Known rows, with every step that occurs:
dilup nuzufak zezu lekunan: [ -2.9   8.5  -6.2 -41.9  -6.3 -17.3  14.3  10.3  -4.3   0.6  43.1  -7.9
 -14.7  -1.6  21.0  -2.0  13.0  53.3 -21.5   7.3  -0.5  16.4 -29.0]
tasun dilup nuzufak fedum fivake: [-38.6  25.8  24.0 -36.4 -28.7 -22.8 -13.4  19.9 -39.0 -10.3  23.3 -34.5
  -0.7  -3.6  26.2   8.3  11.7  17.8  -4.9   3.9  -8.5  17.3   0.8]
fivake tosat lekunan zezu nuzufak: [  7.8  20.5 -10.7  -8.2   2.4  -1.8  15.4  17.3  22.9   9.6   6.5 -24.0
   1.9 -18.0  12.8  22.3   8.8  14.7 -27.8  12.9  26.1 -14.7  -4.6]
zezu lekunan tosat fivake: [ -4.3   0.5  -2.2 -46.4 -17.4   9.7  26.1   8.4  -5.4 -28.3  25.1 -30.9
 -14.8  -7.7   5.6  -4.8  -2.1 -19.8  -2.5 -30.0  20.2   7.0  -7.9]
tosat fivake fedum nuzufak zezu: [ 11.5   4.0  -7.4 -16.4  15.9  11.9 -38.8  -0.7 -20.7   8.3  31.8 -23.0
   0.2 -36.7   0.1 -12.2 -10.1   8.0   8.2  13.5  -2.2 -12.7  -3.2]
tasun lekunan tosat fivake fedum: [  1.8 -18.1 -10.5 -18.2 -19.3   6.6  13.3   0.0   6.1 -24.0  29.3 -12.4
 -17.7  -6.9  11.2  -5.4  13.3 -31.3  15.5  -8.7  24.2  -8.6  -5.9]
tasun lekunan zezu: [  4.6   0.0 -28.3   1.6 -24.7 -15.0   7.4  -5.4   1.9  -1.1  12.8  17.8
 -12.3   2.2  -2.2  -8.4  16.9  -4.5  10.7   5.8  16.9   0.4 -12.4]
dilup nuzufak: [-14.2   1.8   7.2 -15.8  -5.7 -12.5  -0.2   4.2   1.4  -2.9  20.9  -2.6
   1.2  -2.5  22.4  -1.8   3.6  27.0 -12.3  26.7   0.4  -4.6  -5.1]
lekunan tasun dilup: [  3.8  29.6   1.8 -23.9  -9.8 -14.8   4.6   4.0 -14.1 -14.0 -18.5   6.9
  18.1 -18.6  12.1  23.0  -8.6  -7.7  -4.2  -6.6 -14.7  -3.3 -21.1]
tosat fivake fedum nuzufak zezu lekunan: [  6.0  14.7 -11.7 -43.4   1.2   1.7 -20.3  16.4 -26.2   5.3  46.5 -29.8
  -8.1 -20.9   5.5 -15.8   3.6  21.4  -1.8  -0.5   2.0   6.3 -20.9]
fedum fivake tosat lekunan: [ -8.2  17.4  14.4 -10.3   9.9 -12.1  -0.2  15.6   4.9   5.1   6.6 -35.4
 -10.1   0.5  17.0  -1.7   1.2  -0.9   9.8  -5.6   6.9 -20.6  17.7]
dilup nuzufak zezu lekunan tasun: [  8.1  15.6  -1.5 -51.0  14.7 -25.6   8.0  10.9  -5.2   1.5  21.2   2.1
  -6.4 -14.0  27.4   4.8   1.4  45.2 -26.6  21.8  -9.0 -12.4 -42.0]
nuzufak zezu: [ 21.4  -3.4  -7.1   0.9  12.8   5.0  -4.0 -10.7  -2.4   7.4   7.7   2.0
  -6.2 -16.2  -6.5   2.3  -5.5  14.8   1.8  -3.0  -5.0   3.0  -6.3]
fedum fivake tosat lekunan zezu nuzufak dilup: [ 10.1  46.0  19.9   0.0   9.8 -21.2  -1.3  16.6  16.5   4.0  17.5 -24.4
 -11.3 -17.8  19.0  19.2  10.1  -1.3 -18.7  12.3  26.4  -1.0  -6.2]
dilup nuzufak zezu: [  5.4  -2.8  -0.1 -13.7   8.6  -7.1  -5.3  -6.1   1.0   4.4  29.2  -0.8
  -6.5 -17.8  14.8   1.9  -1.8  41.2 -12.7  21.6  -4.8  -2.0 -12.8]
zezu lekunan: [ -6.9  10.2  -3.7 -28.0 -16.5 -10.2  17.6  15.6  -3.7  -2.9  16.0  -5.4
  -8.7  14.8   5.1  -4.9  14.8  10.8 -10.4 -14.6   4.3  16.5 -19.2]
zezu nuzufak dilup: [ 10.5  32.2  22.7   5.0   2.3 -11.6   3.7   9.6  13.7  -1.9  23.0  -2.4
  -1.4  -5.2  10.6  17.9   5.8   5.6 -18.6  11.4   9.6  24.8 -28.4]
lekunan tosat: [  3.1 -25.9  -0.4   0.3   3.8  16.0  14.3  -3.6  15.6 -13.8  -0.2  -2.9
  -9.0  -9.6   0.3   5.0 -14.0 -18.8   0.8 -21.9  20.9  -4.1  -0.5]
tosat lekunan tasun: [ 11.8  25.8  -6.8 -20.7  18.5  -1.6  -1.6   4.8  -4.5   5.2 -16.2   1.9
   9.2 -10.3  14.3   9.8  -8.6  -5.4  -9.7  14.4   0.7 -29.5  -9.5]
nuzufak zezu lekunan tasun: [ 24.4  13.6  -8.5 -35.2  19.9 -14.2   7.5   7.7  -7.7   5.9   0.5   7.0
  -7.3 -11.8   5.3   4.7  -2.2  17.0 -15.2  -4.1  -7.8  -9.7 -37.5]
tasun dilup nuzufak fedum: [-25.4  21.1   6.3 -35.4 -33.8  -1.9   3.1  17.7 -28.9 -10.3  13.5 -17.5
   5.0 -15.4  26.3  19.2   7.6  32.4 -19.9   2.8  -2.6  19.2  -1.7]
fivake tosat lekunan tasun dilup nuzufak: [ -5.9  43.2   4.8 -47.4 -10.6 -17.5  20.9  21.3   1.6 -12.9  -1.2 -14.5
  14.7 -32.1  51.6  32.3  -5.4  34.5 -19.8  10.8  -2.3 -24.5  -9.3]
zezu lekunan tosat fivake fedum: [ -3.3  -9.5  -6.0 -45.0 -13.3  15.4  21.7  12.2  -3.7 -25.0  18.9 -26.1
 -11.6  -5.9  11.4   1.5  12.5 -22.9 -15.2 -22.1  23.5   3.9  -5.6]
tosat fivake fedum nuzufak: [ -7.5   8.2   0.4 -16.8   2.3   7.1 -34.7   8.7 -17.9  -0.1  25.5 -24.3
   8.3 -19.0   7.2 -13.8  -5.3  -3.9   7.6  16.8   1.7 -13.5   2.8]
fedum nuzufak zezu lekunan: [  5.0   9.5 -11.7 -24.6   1.6  -8.5  -8.8  15.5 -11.1  15.4  42.8 -11.3
 -13.0  -7.9  -2.8 -17.3  -8.4  35.7   5.0 -14.9   4.0  16.2 -34.5]

Rows:
[-15.3   9.9  12.8  -6.8   6.7 -14.2 -26.4  16.8 -22.4  12.2  10.1 -35.4
  -6.4  -2.8  -5.0   6.3  13.3 -11.2 -18.3  18.6  12.9  -3.1 -10.0]  lekunan zezu nuzufak fedum fivake
[  3.2  12.3   5.4 -33.9  -8.1  16.0   0.6  20.1  -3.6 -20.9  40.1 -16.0
 -15.9 -24.9  18.3  -6.0  -8.1 -13.6  -3.9 -22.2  32.7  17.2 -18.5]  zezu lekunan tosat fivake fedum nuzufak dilup
[  7.1  49.6  -8.8 -33.9 -12.7 -11.6   8.1   7.9 -17.3  -9.3 -14.3  -2.8
  18.3 -17.3  19.6  25.6  -5.6  -5.3  -9.4  -7.0  -5.9  -5.5 -16.1]  tosat lekunan tasun dilup
[ -9.4   6.2  10.5 -10.4   5.0   3.8  -4.4  22.8  -7.4  13.5  12.1 -28.8
  -1.3  -1.3   2.0  14.3   7.1  10.3 -20.5  11.5   6.4   4.8 -15.0]  zezu nuzufak fedum
[  5.4 -20.1  -0.8 -17.2   2.0  25.1   1.7  -4.8   0.7 -24.2   4.6 -19.6
  -4.0 -21.8   7.7   5.6  -2.1 -34.8  -5.1  -8.9  19.0 -14.7  12.7]  lekunan tosat fivake fedum
[  4.2 -11.1   1.8 -17.9  -1.0  19.6   6.8  -7.6  -0.8 -26.6  10.2 -23.3
  -4.7 -22.6  -1.2   0.3 -16.6 -29.6   7.9 -14.2  14.4 -10.6   9.6]  lekunan tosat fivake
[  7.8 -27.2 -16.7 -25.8   9.9  14.4   1.0  16.2   6.9   5.7  37.7 -10.5
 -20.9 -15.8   6.7  -5.4  -6.7  13.9  -8.0 -30.1  27.0   6.6 -33.8]  fivake fedum nuzufak zezu lekunan tosat
[ -0.5  13.7 -17.7  -0.4 -24.1 -29.9   9.4   6.7  11.5   4.2  35.9  -0.6
  -9.2   7.1   1.3   1.3  25.2   1.8  -4.7  19.3  21.0   6.6 -39.5]  tasun lekunan zezu nuzufak
[-26.3  15.2  23.1 -32.3   8.0  -6.9  -6.3  30.4 -10.8  10.8  16.1 -48.0
 -14.3  -7.9  38.4   2.3   5.0  31.2  -8.7  18.7  10.7 -24.7  21.6]  dilup nuzufak fedum fivake tosat lekunan
[-10.6  39.3   4.3 -53.4  -8.0  -0.6  14.7  33.3 -14.2  -4.5 -13.1 -23.8
   9.7 -37.7  48.8  33.8  -5.4  39.7 -26.2   9.0   0.5 -24.6   2.4]  fivake tosat lekunan tasun dilup nuzufak fedum
[ 15.3  19.1  -0.2 -18.8  25.6   0.7  10.9  16.4  12.2   4.7 -25.7  -5.9
   3.7 -22.3  22.4  16.7 -12.9   6.3  -6.8   6.9   3.0 -46.0   3.4]  fivake tosat lekunan tasun
[  9.4  41.6  -2.3 -32.7  -5.5  -5.8  19.6  18.2   1.5 -10.2 -23.7 -10.9
  13.0 -30.5  28.8  32.3  -9.8   7.9  -7.3 -15.1  -4.1 -19.7  -3.9]  fivake tosat lekunan tasun dilup
[ -8.5  31.7  -6.9 -56.5 -39.5 -24.4  22.7  12.1 -18.6 -13.1  45.4 -10.1
  -5.3  -8.8  26.2  13.3  17.4  51.9 -20.4 -13.5  -8.1  41.3 -34.9]  tasun dilup nuzufak zezu lekunan
[-31.4   3.6  24.9 -22.1   3.4 -16.8 -23.9  17.3 -27.1   4.3  20.6 -31.0
 -11.3   3.3  20.5  -7.9   8.8  17.2  -6.1  25.7  -0.6  -9.1   6.0]  dilup nuzufak fedum fivake
[  0.6 -21.1 -11.1  -1.2 -18.4  -3.3  25.4  -0.1  20.7 -13.7  25.2   4.0
 -22.5   6.8   6.0  -5.0   0.4 -16.8  23.7 -22.5  26.2   1.3 -20.2]  tasun lekunan tosat
[ 17.6 -13.8 -13.3 -45.7   0.8  19.6  16.9   3.5  -4.0 -17.4  24.8 -24.8
 -20.4 -21.6   5.7   4.9   7.9 -10.2 -13.6 -27.6  18.0   5.3 -12.3]  nuzufak zezu lekunan tosat fivake fedum
[  7.1  40.5  -9.0 -47.1  -7.6 -22.8  -5.2  19.4 -26.4   0.9  24.4  -4.4
   3.2 -27.9  10.0   6.8 -15.6  28.6   1.0 -21.2 -11.2  12.0 -56.1]  fedum nuzufak zezu lekunan tasun dilup
[-11.3  31.2   8.9 -37.9 -14.2 -25.9   4.9   7.8 -13.6 -18.3   2.7   2.3
  16.1 -19.0  34.6  21.6  -4.0  21.0 -16.0  18.8 -14.7  -7.3 -25.7]  lekunan tasun dilup nuzufak
[  2.8 -12.2  -5.6 -59.0  -3.7   8.9  17.4   5.0  -4.9 -21.7  47.0 -27.7
 -20.0 -24.0  28.5   3.4  12.0  18.4 -28.3  -0.8  15.8   1.5 -16.0]  dilup nuzufak zezu lekunan tosat fivake fedum
[ 14.3   6.3 -11.8 -27.0  -2.3  -5.9  13.6   5.3  -7.0   4.6  22.1  -2.9
 -15.0   0.6  -2.2  -1.8  10.4  25.2  -9.1 -17.0  -1.5  19.3 -24.9]  nuzufak zezu lekunan
[ -3.0  11.0  -2.7 -12.1   9.3   7.7 -13.1  18.4 -15.1  11.9 -15.4 -33.7
 -13.8 -18.2   7.4   6.2   5.3  -3.8  -8.1  -1.2  21.1 -26.3  33.3]  nuzufak fedum fivake tosat lekunan zezu
[  2.7  18.3  -0.9 -37.5   5.5 -18.4  11.9  19.1  -8.1  -2.4  -6.2   4.7
  -1.1   3.2   9.8   2.7   3.9   1.8 -14.4   0.4  -4.0 -10.9 -30.8]  zezu lekunan tasun
[-11.7  -7.0  -6.0 -43.5  -9.3  12.5  -1.9  21.6  -6.9 -14.2  39.2 -34.2
  -9.7 -14.0  10.4 -13.8  -3.6 -12.5  -1.6 -19.3  28.9   0.8 -15.9]  zezu lekunan tosat fivake fedum nuzufak
[  2.2  -2.1  -2.7 -59.1  -7.9   1.7  21.4  -0.2  -6.1 -25.0  52.5 -30.4
 -19.5 -25.2  19.6  -2.2  -2.5  23.4 -14.0  -6.4  15.5   4.9 -19.7]  dilup nuzufak zezu lekunan tosat fivake
[-23.2  13.9  29.0 -11.8   8.3 -17.5 -20.1  25.3 -19.1  12.4  22.3 -46.1
  -8.1  11.0   3.0   3.2  11.1  -3.8  -8.4  13.2   2.9   1.3 -13.9]  zezu nuzufak fedum fivake
[ -0.8  15.4  -2.8  -5.0   5.8  -9.3  -5.6   7.8   2.0   2.6  -5.9 -24.9
  -9.7 -13.7   8.6   1.7   4.1  -8.8   0.2   2.1  18.3 -25.2  23.0]  fedum fivake tosat lekunan zezu
[ 22.0  48.4  -6.0  -1.6  -2.0  -3.8   3.7   4.8   9.4   2.7  15.9   1.1
   2.4 -16.4  11.0  22.8  11.0   0.5 -34.4  17.0  28.6  18.3 -19.5]  tosat lekunan zezu nuzufak dilup
[  8.0   5.3  -0.3  -8.1 -14.6   6.0  -5.5   7.5   7.3 -19.0  49.1  -3.3
 -22.5 -24.2  17.2 -14.4  -7.7 -20.9  26.9  -6.9  34.2   5.7 -18.5]  tasun lekunan tosat fivake fedum nuzufak dilup
[-19.4  -1.7   6.2 -20.6  -2.0   5.4  -5.2  14.1 -15.8   5.6   8.9 -13.7
  -4.7  -9.2  21.1   3.6   6.0  31.4 -19.1  22.4   5.0  -6.3   4.2]  dilup nuzufak fedum
